Known rows, with every way that one mark hangs from another:
rozil(gizu puzedel redog(simigez)): -5,-3,12,7,-7,-1,1,-8,6,-4,2,3,13,-1,3,-5,1,0,13,6,-9,10,-8,-5,-7,11,-2,2
gineb(gizu zope(vuvab)): 3,-4,1,3,-3,12,-3,-4,0,5,6,-10,6,-8,2,0,-5,-10,-6,1,17,-1,-5,-7,-2,-21,5,11
bozav(zope(gineb rozil(puzedel) vuvab(gizu))): -1,-4,0,-2,4,7,-16,16,1,-3,-3,2,1,-5,-4,2,0,-8,-2,-1,16,-11,-4,0,6,-20,4,12
redog(rozil(puzedel) simigez): -13,-2,-5,1,-6,2,-4,-4,8,0,-4,-3,-9,-9,6,-9,4,4,8,9,-2,5,-8,-4,5,-5,0,11
rozil(gizu redog(simigez) zope(vuvab)): -2,-4,14,13,-9,5,1,-7,9,0,5,-5,20,3,8,-6,-3,0,11,4,2,9,-5,-4,-9,3,1,5
bozav(zope(rozil vuvab)): 1,-5,0,-1,5,14,-14,5,-5,0,-1,2,-10,-3,-3,-6,3,-10,5,-5,17,-3,-1,-3,5,-18,4,7
redog(rozil(puzedel(vuvab(gizu)) zope(gineb)) simigez): -10,-3,-3,7,-7,-9,1,9,15,-3,3,-7,18,-8,8,6,0,6,-2,14,2,0,-9,-1,0,-14,5,16
bozav(zope(rozil(puzedel redog))): -1,-2,5,-2,7,3,-5,2,-5,-6,-1,6,-7,1,-5,-1,2,-4,6,0,3,2,-6,-4,3,-10,-1,6
gineb(gizu(rozil)): 1,1,-2,-7,2,-3,7,-4,8,1,1,-1,-1,-6,-6,3,6,-8,5,4,2,7,-8,-1,2,-10,1,4
redog(rozil(gizu) simigez): -9,-4,-1,6,-11,4,-5,-9,11,2,-1,-1,-6,-5,4,-12,7,-3,11,5,2,10,-14,-1,1,5,3,10
puzedel(rozil vuvab(gizu redog)): -1,-7,2,8,-1,-2,5,-3,5,-13,9,2,13,-4,-6,0,9,-8,8,5,1,10,-8,8,-9,-3,-3,-3
redog(rozil(gizu puzedel(vuvab) zope) simigez): -13,-1,2,16,-9,-4,7,-4,16,5,1,-6,15,-7,16,3,1,5,-3,12,0,7,-5,-8,2,-17,1,17
redog(rozil(zope) simigez): -10,-3,-7,3,-9,1,3,-4,8,0,2,-9,3,-5,8,-8,3,5,6,10,3,8,-11,-4,0,-7,5,12
puzedel(rozil vuvab(gizu)): -1,-6,-1,7,-1,-2,5,-1,6,-8,4,0,18,-10,-6,0,7,-8,3,5,2,8,-5,4,-5,-13,-1,4
bozav(zope): -3,-5,-9,0,-3,12,-1,0,-4,-3,0,3,4,-7,-7,-8,4,-6,12,-3,5,5,-2,-2,-3,-5,4,8
puzedel(vuvab(gizu(gineb rozil) redog(simigez))): -1,3,-4,1,3,-9,10,4,18,-6,6,1,27,0,6,10,6,8,14,11,-3,17,-6,7,-9,15,-6,-9
bozav(zope(rozil(gizu(gineb) puzedel redog) vuvab)): -2,3,8,6,1,9,-11,5,7,5,-4,4,7,5,3,6,0,-2,1,-3,13,-5,-3,-6,3,-12,-4,9
rozil(gizu redog(simigez) zope): -3,-4,9,9,-9,0,9,-10,7,-3,7,-3,26,2,5,-5,-1,2,11,7,-5,13,-9,-4,-12,9,3,4
gineb(gizu(rozil(redog(simigez) zope(vuvab)))): 6,2,16,1,5,-6,7,-2,11,0,4,-8,6,6,9,0,-1,-2,10,9,-1,11,-6,-4,-3,-3,-2,-1
vuvab(gizu(gineb)): -4,-1,-17,-2,-15,3,4,2,12,-1,2,-1,29,-9,-7,6,4,7,4,5,9,2,-7,1,-5,-1,2,8
vuvab(gizu redog(simigez)): -1,-7,0,0,-5,1,5,-4,4,-14,8,1,11,-1,-1,-8,5,5,18,9,-3,14,-11,6,-10,21,1,-6
rozil(gizu(gineb(zope(vuvab))) puzedel redog(simigez)): -5,4,7,12,-6,10,-4,-3,11,7,1,-7,27,-1,19,5,-9,6,0,4,8,4,-3,-9,-9,-1,-3,8
gineb(gizu(rozil(puzedel redog)) zope(bozav)): 3,1,-1,-1,6,1,10,-11,8,-3,3,-1,2,-6,4,1,-4,3,-10,2,2,13,-10,-10,-7,-16,-4,6
puzedel(vuvab(gizu)): -1,-7,-7,6,-8,1,6,0,6,-6,5,2,20,-12,-9,2,4,-4,6,2,6,6,-4,1,-4,-9,4,4
gineb(gizu(rozil) zope(bozav vuvab)): 5,-1,-6,-1,4,13,2,-8,8,3,2,-4,1,-10,6,-4,-3,-2,-11,-3,15,9,-5,-9,-6,-22,-1,7
bozav(zope(gineb(gizu))): 3,-5,-1,-6,1,6,-6,8,-4,-1,3,4,7,-3,-12,-2,4,-13,8,-1,5,-4,-8,-3,-1,-3,5,7
redog(rozil simigez): -8,-3,-6,0,-7,2,-6,-6,6,0,-1,-3,-9,-7,4,-13,7,0,14,6,1,9,-11,-2,2,2,4,7
vuvab(gizu(rozil) redog): -2,-2,-7,-3,-1,-3,6,-6,10,-11,3,1,0,-5,-6,0,7,-2,12,3,1,12,-11,10,-7,6,2,-1
redog(rozil): -10,-3,-14,0,-10,4,-7,-6,6,1,-2,-2,-13,-9,-4,-9,7,-5,7,0,9,3,-11,-1,4,-10,5,14

Rows:
3,-5,15,3,4,-9,4,4,5,-10,6,3,8,1,1,4,2,3,8,11,-3,10,-9,-2,0,-2,-3,-2 -> zope(rozil(puzedel(vuvab(gizu)) redog(simigez)))
5,-2,5,3,4,-4,4,6,7,-4,10,-5,28,3,7,11,-3,6,-1,11,9,11,-13,-2,-9,1,-1,-1 -> puzedel(vuvab(gizu(gineb(zope(rozil(redog(simigez)))))))
-1,-5,-2,0,0,15,-18,7,-6,-5,5,3,2,0,-5,-9,2,-12,16,-7,11,-5,-2,3,-6,3,4,2 -> bozav(zope(gineb vuvab(redog)))
-4,-5,-1,-3,-5,2,-10,2,1,2,3,3,13,-4,-7,2,6,-17,1,0,9,-6,-13,0,-1,-8,9,10 -> zope(gineb rozil(gizu))
-1,6,-9,1,-3,4,0,-2,23,-2,-5,4,11,-6,2,2,0,15,-1,0,7,8,-3,-3,-5,-6,-9,3 -> zope(bozav vuvab(gizu(gineb rozil(puzedel redog))))
-3,-2,13,3,-2,3,-18,4,4,2,1,3,1,1,-2,2,0,-16,1,-3,11,-11,-9,-2,2,-13,3,8 -> zope(gineb rozil(gizu puzedel redog) vuvab)
-1,-4,3,8,-6,-4,4,-1,7,-9,5,2,14,-7,-6,5,1,0,7,3,-1,7,-4,-1,-3,-6,-1,4 -> rozil(puzedel(vuvab(gizu)) redog)
-8,2,4,6,-8,0,2,-5,13,2,0,3,28,1,6,3,1,8,11,8,-6,7,-7,-7,-7,13,-5,2 -> rozil(gizu(gineb) puzedel redog(simigez))
1,-7,0,3,-3,14,-4,-10,2,-8,6,5,5,-3,4,-19,3,7,15,1,2,13,-2,-4,-13,12,-5,-6 -> zope(bozav vuvab(redog(simigez)))
-3,-3,4,-3,0,-1,-2,-2,-1,-4,1,3,-4,-1,-6,1,2,-5,4,3,2,0,-9,-4,3,-11,0,5 -> zope(rozil(puzedel redog))
0,2,5,5,-5,6,-11,-1,11,6,1,1,12,5,-1,2,3,-7,4,-3,15,-3,-9,-3,0,-7,-2,4 -> zope(rozil(gizu(gineb) redog) vuvab)
0,5,-2,-4,0,-7,7,1,18,-5,1,0,18,2,3,3,5,10,16,9,-4,16,-12,5,-8,19,-4,-6 -> vuvab(gizu(gineb rozil(redog(simigez))))
-1,0,-5,0,1,6,-5,-2,10,-2,3,0,11,-2,0,-6,-2,-2,3,-5,6,4,-5,-3,-12,-11,2,5 -> gizu(rozil(redog zope(bozav gineb vuvab)))
0,-5,-6,1,-3,13,-15,10,1,-5,0,2,7,-7,-9,-6,1,-9,9,-4,14,-5,-3,3,-3,-5,7,8 -> bozav(zope(gineb vuvab(gizu)))
8,-5,5,-9,3,-1,-6,0,-2,-4,7,9,2,4,-15,-6,6,-9,2,0,6,0,-18,-7,-4,-3,-1,-1 -> zope(bozav gineb(gizu) rozil(redog))
-5,1,-6,12,-10,18,-4,-10,13,6,0,0,27,-6,10,0,-8,9,-12,-4,14,2,-3,-12,-12,-13,-6,13 -> rozil(gizu(gineb(zope(bozav vuvab))) puzedel redog)
1,1,-2,-6,3,5,-5,2,11,2,-2,4,3,-9,1,1,1,-4,-5,0,6,-2,-2,-7,-1,-20,-3,7 -> zope(bozav gineb(gizu(rozil(puzedel))) vuvab)
2,-8,-11,7,-7,18,-2,-10,3,-10,7,-2,9,-10,1,-11,-3,6,-3,-3,17,8,-7,-1,-14,-5,1,4 -> gineb(zope(bozav vuvab(gizu redog)))
-13,0,-9,5,-10,5,-14,6,10,6,-2,-10,2,-9,6,1,-2,-5,-6,3,13,-13,-5,-4,5,-30,8,24 -> redog(rozil(puzedel zope(gineb vuvab)))
-8,2,-6,0,-2,7,-2,5,8,6,-4,5,21,-3,3,12,3,2,-5,1,10,-4,-4,-6,3,-14,-2,13 -> bozav(zope(rozil(gizu(gineb) puzedel)))
-6,-4,0,0,1,-1,1,4,1,0,2,1,9,-8,-2,8,3,-6,-3,4,5,-2,-1,-6,4,-25,1,8 -> zope(rozil(puzedel(vuvab)))
2,1,6,-3,14,-6,0,10,3,-3,4,6,3,1,-1,13,4,-13,6,1,-1,1,-3,0,-1,-6,-2,0 -> bozav(zope(gineb(gizu(rozil(puzedel(vuvab(redog)))))))
-10,1,1,12,-8,-3,16,0,16,2,7,-2,51,1,16,16,-1,13,1,14,-3,7,-1,-6,-12,2,-5,4 -> rozil(gizu(gineb) puzedel(vuvab(redog(simigez))) zope)
-2,-6,2,5,-9,4,3,-7,7,-4,8,4,35,1,2,-11,0,5,7,4,-5,11,-13,-7,-19,11,1,4 -> rozil(gizu redog(simigez) zope(bozav gineb))
-12,3,-10,4,-13,3,-4,-4,18,7,-2,-1,11,-3,8,-3,7,5,8,6,5,6,-12,-2,1,7,1,9 -> redog(rozil(gizu(gineb)) simigez)
4,-5,11,-7,10,2,-13,9,-8,-7,5,6,1,8,-4,-9,4,-10,19,2,0,4,-13,-1,-4,13,3,-3 -> bozav(zope(gineb rozil(redog(simigez))))
-5,-4,-5,4,-8,5,11,-9,7,-5,3,1,20,-6,-1,-5,-2,11,-3,4,-1,8,-4,-10,-11,-12,-2,10 -> rozil(puzedel redog zope(bozav))
-6,-2,-8,-2,-8,-6,-3,4,9,5,4,-7,2,-3,-4,2,4,-8,-4,6,11,-7,-16,-4,4,-19,8,17 -> redog(rozil(zope(gineb(gizu))))
-12,3,-14,7,-8,12,-11,-1,11,7,0,-9,-1,-5,15,5,-3,5,-7,3,20,-5,-6,-4,1,-17,0,15 -> gizu(gineb(zope(vuvab(redog(rozil(puzedel))))))
-14,0,2,14,-12,4,-3,-5,17,6,-4,-10,3,-6,19,-4,-1,6,-2,8,7,1,-5,-7,4,-18,2,19 -> redog(rozil(gizu puzedel zope(vuvab)) simigez)
